Each row was made from one path, in order. Every step used is in the known rows, and no mark comes twice. Write each row's path.
In the rows, 128 means zero.
Known rows
Z -> E -> A -> U -> D: [ 86 111  99 103 118 130 118 116 137 136 131 138 121  76 135 161 145 120
  83 146 128  84 159 107 127 124 111 116 118 117 117 123]
V -> A: [124 131 127 120 125 103  78 169 135 143 127 140 115 137 136 120 133 146
 139 117 135 125 118 127 110 100 108 154 134 141 129 111]
Z -> E -> A: [100 116 109 113 113 124 101 152 158 136 118 147 130 112 133 138 148 108
 128 125 135 132 134 129 138 122 117 133 125 119 117 126]
Y -> V -> A -> D: [143 147 108 126 140  90  90 161 134  97 172 111 108 114 128 120 138 131
  99 133 144 119 142  95 103 110  99 145 160 138 131 113]
T -> D -> A -> V -> Y -> G: [ 79 171 160 131 104 121 119 165 136 123 141 150  90 130 138 128  50 106
 160 121 157 138 100  96 117 133 132 119 141 128 138 100]
G -> Y -> V: [123 141 118 117 138 119 122 138 125  90 180 103  77  77 111  96  99  91
 132 113 134 111 140 132 131 115 114 131 169 164 131 140]
W -> T -> D -> U -> A -> E: [ 52 119  86 115  73 168 188 146 143 178 110 131  82 153 148 100  93 117
 157 120 143 160 124 166 181 134 115 106  79 116 145  95]
Y -> V -> A -> U -> D: [131 124 107 116 144 106  87 130 128 121 168  99  89  76 128 132 110 142
 117 132 124  74 154  87  91 110  98 147 142 148 130 120]
Y -> V: [132 135 130 127 136 124 103 139 153 113 150 120  85 100 121 101 111  96
 149 112 141 123 106 139 128 108 109 154 147 142 125 124]
U -> D -> A -> V -> Y -> G: [ 81 172 156 126 148 119 134 156 118 117 131 163 103 122 121 125  57  85
 120 141 154 105 104  71 114 113 134 135 141 156 128 107]
V -> Y -> G: [122 155 146 122 151 119 116 154 168 110 127 168 112 141 136 152 130 123
 127 125 151 108  90 103 116  90 123 125 156 156 120 107]
T -> W: [115 187 152 137 149 126 116 153 170 134 146 158 109 110 147 131 158 103
 150 114 171 117  85 134 158  97 112 133 136 139 122 110]
E -> A: [127 107 117 118 109 125 104 141 140 141  98 150 127 114 130 113 131 115
 131 127 128 126 111 142 160 109 110 148 127 127 108 115]
T -> W -> D: [ 94 176 149 155 131 136 119 150 190 171 133 148  79 103 129 118 162 105
 150 114 170 132  73 131 127  78 111 120 138 140 130 102]
E -> A -> V -> Y: [111 117 123 114 126 106 111 123 136 123  92 151 131 111 135 138  54 111
 104 126 107 113 108 115 147 123 123 117 143 145 112 120]
Z -> E -> A -> D -> U: [ 79 132 104 100 147 128 132 149 123  99 137 132 144 100 151 126 211 110
  83 157 136 164 164 110 164 120 114 119 122  92 127 109]
V -> Y: [119 132 131 108 147 111 124 126 138 121 106 166 129 141 131 140  99 125
  97 111 139 118  98 133 129 102 117 138 135 160 130 117]
D -> A -> E: [103 147 117 108 107 152 146 149 138 164  93 132 135 147 121 113 120 114
 120 137 161 132 122 151 146 134 110 141 105 124 117 110]
G -> Y -> V -> A: [130 138 113 116 138  98  93 164 116 100 183  88  94  88 115 107  99 124
 145 110 125 109 159 101 104 114 109 141 175 170 134 138]
W -> D -> U -> A: [ 56 134 102 132 132 142 160 158 120 176 123 137  76 132 133  86 144 118
 132 130 141 181 101 151 161  79 116 150  99 112 129  90]
D -> A: [105 143 138 113 123 128 117 161 109 158 109 159 124 145 124 104 125 106
 131 121 158 142  97 157 147 113 113 169 110 121 122 107]
T -> W -> D -> U -> A: [ 51 179 123 146 149 144 168 169 155 176 135 140  91 114 150 103 164 105
 155 124 170 172  88 126 183  76 115 137 108 118 123  89]
U -> A -> V: [ 83 145 108 142 117 114 142 154 117 141 145 147  90 127 139 113  66  92
 119 120 136 126  86 162 162 117 124 133 111 125 117 102]
D -> U -> A: [ 77 142 107 118 148 133 160 162 107 136 129 142 111 136 151  97 138 114
 130 131 142 162 111 156 192  97 115 156  95 116 120  98]
T -> D -> A -> E -> H: [ 81  98 136 105  81 148 145 127 107 186  83 130 111 154 121  85 122 113
 144 116 170 141 126 126 140 150 108 121 123 109 143 112]
V -> A -> U -> D: [115 126 110 110 134 108  97 137 114 139 142 128 109 105 138 142 127 153
  98 137 127  78 138 109  95 100 101 139 125 144 132 106]
Y -> V -> A: [141 132 121 128 138 105  70 164 145 122 152 110  98 112 126 113 113 130
 161 110 136 125 127 104 105 108 102 160 154 146 130 124]
G -> Y -> V -> A -> R: [103 137 111 132 107 107 103 164 111  83 200  96  77  89 122 104  98 141
 107 125 113  94 155  77  99 123 107 141 164 175 128 144]
V -> A -> E -> H: [122  89 121 105 127 119 100 136 127 174  89 121 130 154 130 117 156 150
 129 120 140 105 136 101 104 122 102 114 152 141 132 120]
W -> T -> D: [ 93 116 133 126  70 136 109 144 146 166 129 164  52 140 130 103  95 108
 167  96 146 132  88 176 125 121 117 125 117 139 160 104]
G -> Y: [106 140 122 112 132 120 130 146 110 109 165 131  94 107 118 107 121 107
 108 119 135 112 128 161 135 105 120 126 148 156 131 128]
Z -> E -> A -> D: [101 127 100 116 114 113 119 144 144 110 142 151 139 116 134 150 178 109
  64 145 145 132 142 123 138 126 113 118 130 109 121 115]
G -> Y -> V -> A -> D: [131 147 102 118 145  85 109 160 102  73 205  86 106  94 115 112 127 126
  81 134 135 106 170  94 100 116 105 130 179 159 137 129]
T -> D -> U -> A: [ 53 136 106 127 105 142 163 162 112 132 150 126  93 129 159  91 117 117
 152 120 151 182 116 156 189 112 116 148  92 109 140  93]
T -> D: [ 94 132 132 129  88 130 109 141 145 129 145 136  79 121 138 106 112 117
 148 110 149 142 103 160 133 112 114 132 121 130 146 106]

Write each row's path
[ 73 124 141 111 102 151 121 143 127 152 128 146  55 128 143  79 127 113
 184 107 138 169 106 166 150 114 116 125 107 122 165 100] : W -> T -> D -> U
[ 63 152 111 115 164 114 166 142 106 115 125 143 119 130 158 120  64 113
 107 127 125 150 107 127 179 113 128 126 110 130 124 104] : D -> U -> A -> V -> Y
[ 97 108 116 131  75 135 114 142 133 123 125 159 103 112 133 105 129 125
  99 141 116 111 105 121 158 116 109 154 114 135 101 121] : E -> A -> R
[ 93 161 119 145 139 103 147 163 146 118 144 165 102 142 146 153  62 105
 122 128 140 105  82 107 141 110 134 114 138 144 110 100] : U -> A -> V -> Y -> G
[105 129 120 109 131 127 127 108 122 126 143 140  92  92 133 133 132 123
  86 141 137  78 121 138 125 100 107 130 117 139 130 105] : A -> U -> D
[ 72 169 126 127 168 121 159 169 129 104 148 146 103 131 162 129  96 107
 142 138 133 141 104  95 165 104 136 118 133 126 115  95] : D -> U -> A -> V -> Y -> G
[128 137  91 110 126 122 117 156 148 109 163  66 115  96 118 124  96 132
 132 127 126  99 179  92 103 131 105 110 168 169 127 144] : G -> Y -> V -> A -> E
[115 104 103 104 113 130 123 107 117 140 117 138 113  86 131 134 126 125
  87 150 120  79 136 123 148 107 105 134 115 129 110 111] : E -> A -> U -> D
[140 137 103 121 120 127  97 155 177 131 128  83 111 117 124 128 108 135
 146 124 133 109 152  99 105 128  99 127 148 149 123 126] : Y -> V -> A -> E
[ 91 157 144 122 122 124 108 155 105 146 122 145  99 122 127  95  84  85
 141 124 143 138  93 149 142 129 122 149 117 116 125 108] : D -> A -> V
[ 51 144 104 130 114 142 169 162  98 118 146 152  93 136 154  91 142 127
  97 141 131 151 104 132 189 104 114 162  90 121 113 102] : D -> U -> A -> R
[128  95 107 103 136 113 117 135 112 134 146  69 110 107 111  97 120 127
 131 114 130  88 183  74  99 135 102 105 194 164 134 149] : G -> Y -> V -> A -> E -> H
[ 89 129 116 115 129 109 106 133 152 115 110 150 139 103 137 166  72 103
 105 121 116 118 126  95 128 138 130 105 141 133 122 131] : Z -> E -> A -> V -> Y
[ 61 153 112 127 145 129 151 160 102 125 142 130  88 116 156  94  99  97
 139 134 128 159 105 152 186 113 124 139 102 107 123  99] : D -> U -> A -> V
[ 85 146 115 110 106 153 161 139 116 157  96 132 127 136 109 102  94  98
 102 147 162 114 129 127 143 121 109 145 101 143 125 112] : U -> D -> A -> E
[ 73 138 139 114 117 147 125 145 125 113 142 124  80 111 153  84 143 118
 166 121 143 175 122 151 156 108 114 139 114 116 153 104] : T -> D -> U
[ 90 104 144 111 144 116  98 132 120 153 121 156 107 127 129 112 172 100
 127 103 157 122 119 121 108 119 118 120 154 120 144 126] : Z -> E -> H
[ 74 101 101 100 143 149 179 129 101 166  90 122 126 151 147  85 161 116
 118 133 147 141 134 128 189 120 109 118 115 110 121 107] : D -> U -> A -> E -> H
[105 148 120 105 163 103 109 168 104 101 152 120 123 129 153 105 197 151
  96 150 138 158 145 110 132  97 104 143 133 118 141  94] : V -> A -> D -> U
[ 72 137 148 114  86 119 127 135 112 173 102 176  80 146 125 114   4 101
 150  94 142 140  88 135 123 149 129 124 117 140 158 107] : W -> T -> D -> A -> V -> Y
[ 72 133 145 127  65 133 111 152 112 182 127 161  51 136 124  86  40  87
 181  99 144 146  87 165 132 148 127 127 110 117 157 101] : W -> T -> D -> A -> V
[ 81 188 155 142 128 139 126 164 156 200 110 156  96 118 119 109 144 102
 155 115 187 151  75 125 134  93 112 149 123 126 126  98] : T -> W -> D -> A
[105 104 133  98 121 141 138 127  99 188  69 138 137 163 113  89 142 110
 118 123 162 123 120 126 142 136 107 132 132 118 123 116] : D -> A -> E -> H
[ 40 136 115 130  90 137 156 153 109 159 145 144  41 129 152  80  57  94
 177 111 130 168 104 172 176 133 129 114  96 111 155  92] : W -> T -> D -> U -> A -> V
[ 85 137 136 124 106 136 122 156 123 200 104 151  92 134  98  90 125 111
 132 120 159 157  87 147 113  97 112 166 116 124 131 100] : W -> D -> A
[100 171 158 121 148 113 120 167 132 123 120 168 109 135 132 134  78 100
 140 131 149 119  91  94 121 121 133 132 144 134 121 104] : D -> A -> V -> Y -> G
[ 76 160 143 115 144 116 144 132  87 127 104 159 121 123 112 113  25  88
  93 126 144 117 103 101 129 122 125 153 118 157 136 114] : U -> D -> A -> V -> Y
[120 136 139 125 133 113 105 148 163 109 116 153 115 108 141 147  82 107
 137 138 116 103 101  82 132 116 130 108 160 144 103 112] : E -> A -> V -> Y -> G
[ 87 141 135 114 125 131 136 148  91 149 113 159 113 128 110  91 104  89
 111 131 161 131 112 134 142 103 113 178 106 140 133 108] : U -> D -> A
[ 75 140  85 111 132 160 186 150 135 141 109 118 128 141 152 111 139 120
 118 142 143 152 135 150 191 113 111 126  91 118 113 102] : D -> U -> A -> E
[ 71 155 144 125 120 125 126 145  90 138 130 145  92 108 114  85  65  70
 123 137 148 128 104 131 133 121 123 155 116 132 134 110] : U -> D -> A -> V
[ 25 186 121 159 120 155 178 166 151 159 161 150  69 106 152  98 165 125
 119 137 157 158  85 103 181  86 113 138  97 129 116  94] : T -> W -> D -> U -> A -> R
[133 104 107 102 114 123 105 118 133 148 113 140 124  95 141 145 145 141
 105 139 116  91 125 144 153 117 103 133 121 110  99 109] : E -> A -> U
[ 95 151 143 111 141 108 125 140 104 136 102 159 130 137 125 123  44 103
 110 118 140 132  94 123 135 130 125 140 127 135 128 111] : D -> A -> V -> Y
[113 139 124  98 125 127 116 134 107 166 117 153 122 124 132 131 138 134
 109 132 148 110 112 156 141 123 107 149 110 103 114 101] : D -> A -> U
[ 92 120 128 105  73 136 117 132 108 198 124 164  77 137 127 121  96 130
 150 107 150 118 106 165 127 144 111 131  98 104 145  94] : W -> T -> D -> A -> U
[112 120 126 127 108 119  98 138 131 131 117 135 101  93 132 113  90  97
 137 133 111 117 107 141 157 124 120 126 135 120 110 115] : E -> A -> V
[ 82  83 132 100  69 154 141 124 110 227  72 152  91 167 113  79 101 106
 161 103 165 130 115 142 132 156 110 109 120 117 156 110] : W -> T -> D -> A -> E -> H
[107 112 102 102 119 122  99 127 151 144 127 141 128  87 144 172 164 134
 103 136 124  99 147 132 132 133 111 112 118 100 109 121] : Z -> E -> A -> U
[ 95  93  94 118 114 133 170 128 117 183  93 138 124 163 130 109 125 115
 106 124 153 107 112 139 165 125 108 119 124 127 114 111] : U -> A -> E -> H
[ 99 153 125 105 160 126 139 140 111  89 151 135 109 119 148  94 201 115
  84 153 146 157 123 142 161  97 108 129 125 112 139  96] : A -> D -> U
[106 122 113 101 145 130 134 140 108  98 122 133 137 108 146  98 193 117
  87 161 129 158 142 124 183 105 106 135 127 104 118 101] : E -> A -> D -> U
[ 51 121 108 119  92 145 160 157 111 173 129 156  67 147 147  85  99 109
 169 106 144 173 106 172 180 118 120 139  85 114 151  91] : W -> T -> D -> U -> A
